Every row comes from one small tree of marks. The marks that hang from a mark follow it in brackets, in alphabetical order. Every link used is in the known rows. Which tree was each row made from?
Known rows:
R{X{B D{F} G}}: 0.49,-1.65,2.60,0.08,-0.19,-1.43,2.74,-0.60,-0.69,-1.55,1.08,0.63,4.19,1.88,-0.77,-2.07,0.61,-4.28,-5.68
P{D{C}}: -0.14,-2.13,2.23,-0.11,-0.55,-1.80,0.32,-0.35,-1.96,-1.09,0.71,0.31,3.34,1.83,0.41,-2.39,-1.77,-2.16,-3.42
X{B D G R}: 0.08,-0.29,2.92,-0.07,-1.53,-0.85,2.33,-0.63,-1.24,-1.05,-1.60,1.86,4.21,2.38,-1.93,-3.02,0.24,-3.79,-5.96
P{D}: 0.02,-1.51,2.30,-0.25,-0.72,-1.25,0.97,-0.60,-1.07,-1.21,0.48,0.22,3.95,2.55,-0.64,-1.51,-0.63,-1.93,-2.99
P{D{C X{G}}}: 0.14,-1.49,2.98,0.24,-0.62,-1.84,0.93,0.55,-2.58,-0.65,1.12,0.66,3.43,1.63,-0.41,-2.26,-1.40,-4.04,-3.57
S{X{G}}: -0.70,-1.15,2.88,-1.50,-1.92,-1.16,0.23,0.40,-0.58,-1.04,1.55,0.60,3.36,1.24,-2.00,-1.45,0.95,-2.45,-2.95
S{X{D G R}}: -0.50,-0.53,3.43,-1.56,-3.13,-1.04,1.38,0.48,-1.69,-0.09,0.49,1.00,4.19,1.63,-2.42,-2.21,-0.05,-4.01,-5.00
R{X}: -0.42,-1.78,1.34,-1.14,-0.14,-1.78,0.36,-0.36,-1.45,-1.63,1.51,-0.22,4.26,1.89,-0.81,-0.71,0.46,-1.71,-2.85
D{C F V X}: 0.58,-1.31,1.03,0.69,0.38,-2.07,0.63,0.65,-2.29,-1.95,1.89,1.10,1.81,-1.20,0.46,-2.12,-1.59,-3.49,-2.44
P{D{C F V X{B}}}: 1.21,-1.72,1.74,1.75,0.85,-2.02,2.19,-0.22,-2.58,-2.13,0.42,1.54,2.04,-0.66,0.29,-2.96,-2.45,-4.62,-3.72
X{D}: -0.35,-0.83,2.39,-0.46,-1.59,-1.38,0.68,-0.26,-0.82,-1.44,0.37,0.46,3.98,2.00,-0.78,-1.75,-0.12,-1.99,-3.54
R{X{D}}: -0.28,-1.66,2.12,-0.78,-1.09,-1.90,1.01,-0.33,-1.89,-1.25,1.28,0.05,4.63,2.34,-0.85,-1.12,0.03,-2.62,-3.79
N{X{B D{F V}}}: 1.09,-0.69,1.34,0.49,-0.49,-1.50,2.06,-0.03,-1.36,-1.67,0.00,1.81,3.33,0.36,-0.21,-1.66,-0.71,-3.54,-4.07
X{B D{V} G}: 0.43,-0.74,2.85,1.45,-0.97,-0.95,2.00,-0.44,-0.66,-1.86,-1.17,2.85,3.00,1.63,-1.62,-3.02,0.45,-4.29,-4.81
D{C V X{G R}}: 0.10,-0.74,1.76,0.52,-0.62,-1.47,0.84,0.95,-3.40,-0.67,0.30,2.42,2.39,0.11,-0.99,-2.90,-1.15,-4.65,-3.95
D{C V X{B}}: 0.25,-1.04,1.32,1.10,0.12,-2.10,0.70,0.00,-2.67,-2.55,-0.34,2.04,2.09,-0.74,-0.65,-2.69,-1.07,-3.35,-2.85
N{X{D{C}}}: -0.18,-1.17,1.91,-1.21,-1.81,-2.20,-0.19,0.70,-2.70,-0.75,0.90,0.51,3.99,1.36,0.48,-1.60,-1.28,-2.21,-3.56
S{X{D R}}: -0.55,-0.52,2.68,-1.75,-2.94,-1.35,1.06,0.16,-2.11,-0.61,0.42,0.55,4.16,1.18,-2.12,-1.91,-0.71,-3.02,-4.17
N{X{B}}: -0.04,-0.54,1.22,-1.20,-0.66,-1.53,0.65,-0.31,-1.28,-1.81,-0.24,0.73,4.14,1.35,-0.92,-0.90,0.36,-1.29,-2.87
P{D{F V X}}: 1.05,-1.11,1.63,1.09,0.36,-1.48,2.13,0.10,-1.79,-1.54,1.47,0.99,2.68,0.37,-0.34,-1.47,-1.56,-4.12,-2.65
P{D{X}}: 0.02,-0.87,2.15,-0.20,-0.71,-1.65,1.28,-0.14,-2.03,-1.34,0.89,0.11,4.00,1.81,-1.09,-1.09,-1.04,-2.78,-2.50

Which tree is each row?
0.08,-1.55,1.99,0.91,-1.17,-1.88,0.24,0.18,-2.06,-1.47,0.17,1.86,2.47,0.63,0.22,-3.08,-1.49,-3.21,-3.61 : X{D{C V}}
0.59,-0.06,2.12,0.19,-1.55,-0.91,2.30,0.33,-2.52,-0.45,-1.54,2.99,3.88,1.61,-1.70,-2.38,-0.17,-4.72,-5.52 : N{X{B D{V} G R}}
0.23,-1.66,2.15,-0.18,-0.83,-1.79,0.75,0.01,-1.17,-1.46,1.53,0.04,3.01,0.74,1.09,-2.64,-1.56,-2.66,-4.22 : X{D{C F}}
-0.13,-0.92,1.65,-0.09,-0.17,-2.30,0.53,-0.24,-2.34,-2.55,-0.06,0.72,3.01,-0.02,-0.56,-2.31,-0.82,-2.39,-3.03 : D{C X{B}}
1.00,-1.84,2.36,1.43,0.28,-1.61,1.87,0.75,-2.40,-0.86,1.76,1.56,2.14,0.20,0.29,-2.67,-1.98,-5.31,-3.74 : P{D{C F V X{G}}}
-0.38,-0.66,1.29,-0.93,-0.82,-1.96,0.43,0.42,-3.44,-1.08,0.49,0.61,3.38,0.32,-0.46,-2.07,-1.56,-2.64,-3.36 : D{C X{R}}
0.63,-1.45,1.95,1.67,0.21,-2.17,1.63,-0.25,-3.12,-2.09,-0.56,2.06,2.49,0.04,-0.55,-2.94,-2.06,-4.27,-3.32 : P{D{C V X{B}}}
0.00,-1.45,2.94,-0.08,-0.81,-1.46,2.06,-0.61,-1.31,-1.51,0.12,1.11,4.59,2.55,-1.68,-2.08,0.96,-4.00,-5.35 : R{X{B D G}}
0.56,-0.07,1.40,-0.03,-1.42,-1.24,1.97,-0.02,-2.80,-1.05,-1.71,2.59,3.90,1.09,-1.34,-2.08,-0.89,-3.69,-4.69 : N{X{B D{V} R}}
0.06,-0.06,1.73,0.43,-0.69,-1.02,1.36,0.69,-2.44,-0.77,0.14,2.32,2.93,0.79,-2.01,-1.90,-0.11,-4.43,-3.54 : D{V X{G R}}
0.70,-1.00,1.51,0.54,0.00,-1.35,1.42,0.95,-2.88,-0.74,1.23,1.89,1.97,-0.47,-0.27,-2.77,-1.51,-5.00,-4.24 : D{C F V X{G R}}
-0.07,-2.13,2.85,0.23,-0.77,-2.06,1.37,-0.37,-2.21,-1.37,0.29,1.14,3.95,1.76,-0.58,-2.86,-0.08,-4.16,-5.77 : R{X{B D{C} G}}
0.59,-1.01,0.77,0.43,0.01,-1.74,1.18,0.64,-3.19,-1.26,1.12,1.33,2.05,-1.17,0.14,-2.48,-2.11,-4.08,-3.46 : D{C F V X{R}}
-0.63,-0.70,2.64,-1.84,-2.19,-0.83,0.74,0.37,-1.37,-0.36,0.78,0.86,3.72,1.34,-2.48,-1.81,0.42,-3.07,-3.99 : S{X{G R}}
0.16,-0.40,2.68,-0.59,-1.72,-1.28,1.57,0.11,-1.24,-1.03,-0.65,1.49,4.48,2.44,-1.38,-1.63,0.61,-3.14,-4.71 : N{X{B D G}}
0.33,-1.27,2.70,-0.33,-1.19,-1.14,1.55,0.38,-1.78,-0.25,0.96,0.83,3.27,1.21,0.30,-3.26,-1.32,-4.28,-5.94 : X{D{C F} G R}
-0.15,-0.09,1.67,-1.72,-2.15,-1.41,0.98,0.38,-2.65,-0.10,-0.06,0.78,4.88,2.11,-0.86,-1.10,-0.82,-2.50,-4.13 : N{X{D R}}
0.54,-1.21,2.82,0.26,-0.80,-1.17,2.28,-0.31,-1.60,-1.02,-0.44,1.30,3.36,0.96,-0.10,-3.87,-1.09,-4.52,-6.74 : X{B D{C F} G R}
0.58,-0.69,1.87,-0.05,0.13,-1.50,1.98,0.14,-2.34,-1.37,0.28,1.01,2.95,-0.08,-0.52,-2.89,-0.94,-4.43,-5.19 : D{C F X{B G R}}
0.56,-2.01,1.06,0.67,0.46,-1.56,0.34,0.12,-1.23,-1.90,1.50,1.13,1.67,-0.41,0.97,-2.53,-1.35,-2.72,-3.05 : D{C F V}
-0.15,-0.42,2.12,-0.39,-0.64,-0.68,1.71,-0.69,-1.03,-1.37,-1.28,1.58,3.69,1.99,-2.00,-2.55,0.69,-2.91,-4.93 : X{B G R}
0.57,-0.89,3.00,0.37,-0.76,-0.90,2.49,-0.59,0.27,-1.71,0.08,0.99,3.63,1.68,-0.86,-2.60,0.42,-3.77,-5.31 : X{B D{F} G}
-0.32,-0.34,3.50,-1.04,-2.64,-1.04,2.05,-0.16,-1.56,-0.85,-0.73,1.53,4.11,1.33,-2.88,-2.71,0.12,-4.27,-5.63 : S{X{B D G R}}
0.46,-0.28,2.16,-1.31,-1.63,-0.88,1.97,0.84,-1.73,0.38,1.01,0.77,4.49,1.93,-0.52,-1.42,-0.46,-3.88,-5.31 : N{X{D{F} G R}}
-0.06,-0.90,2.26,-0.05,-1.31,-1.80,1.31,-0.59,-2.50,-1.45,-1.42,1.40,3.58,1.03,-0.46,-3.59,-1.51,-3.01,-5.53 : X{B D{C} R}
0.88,-1.77,1.61,1.03,0.32,-0.96,1.86,-0.48,-0.80,-1.44,1.11,1.06,2.71,1.12,0.07,-1.96,-1.37,-3.33,-3.14 : P{D{F V}}
0.30,-0.22,1.03,-0.88,-0.24,-1.32,1.53,0.14,-1.85,-1.23,1.34,-0.13,3.54,0.44,-0.80,-1.24,-0.85,-2.83,-3.27 : D{F X{R}}
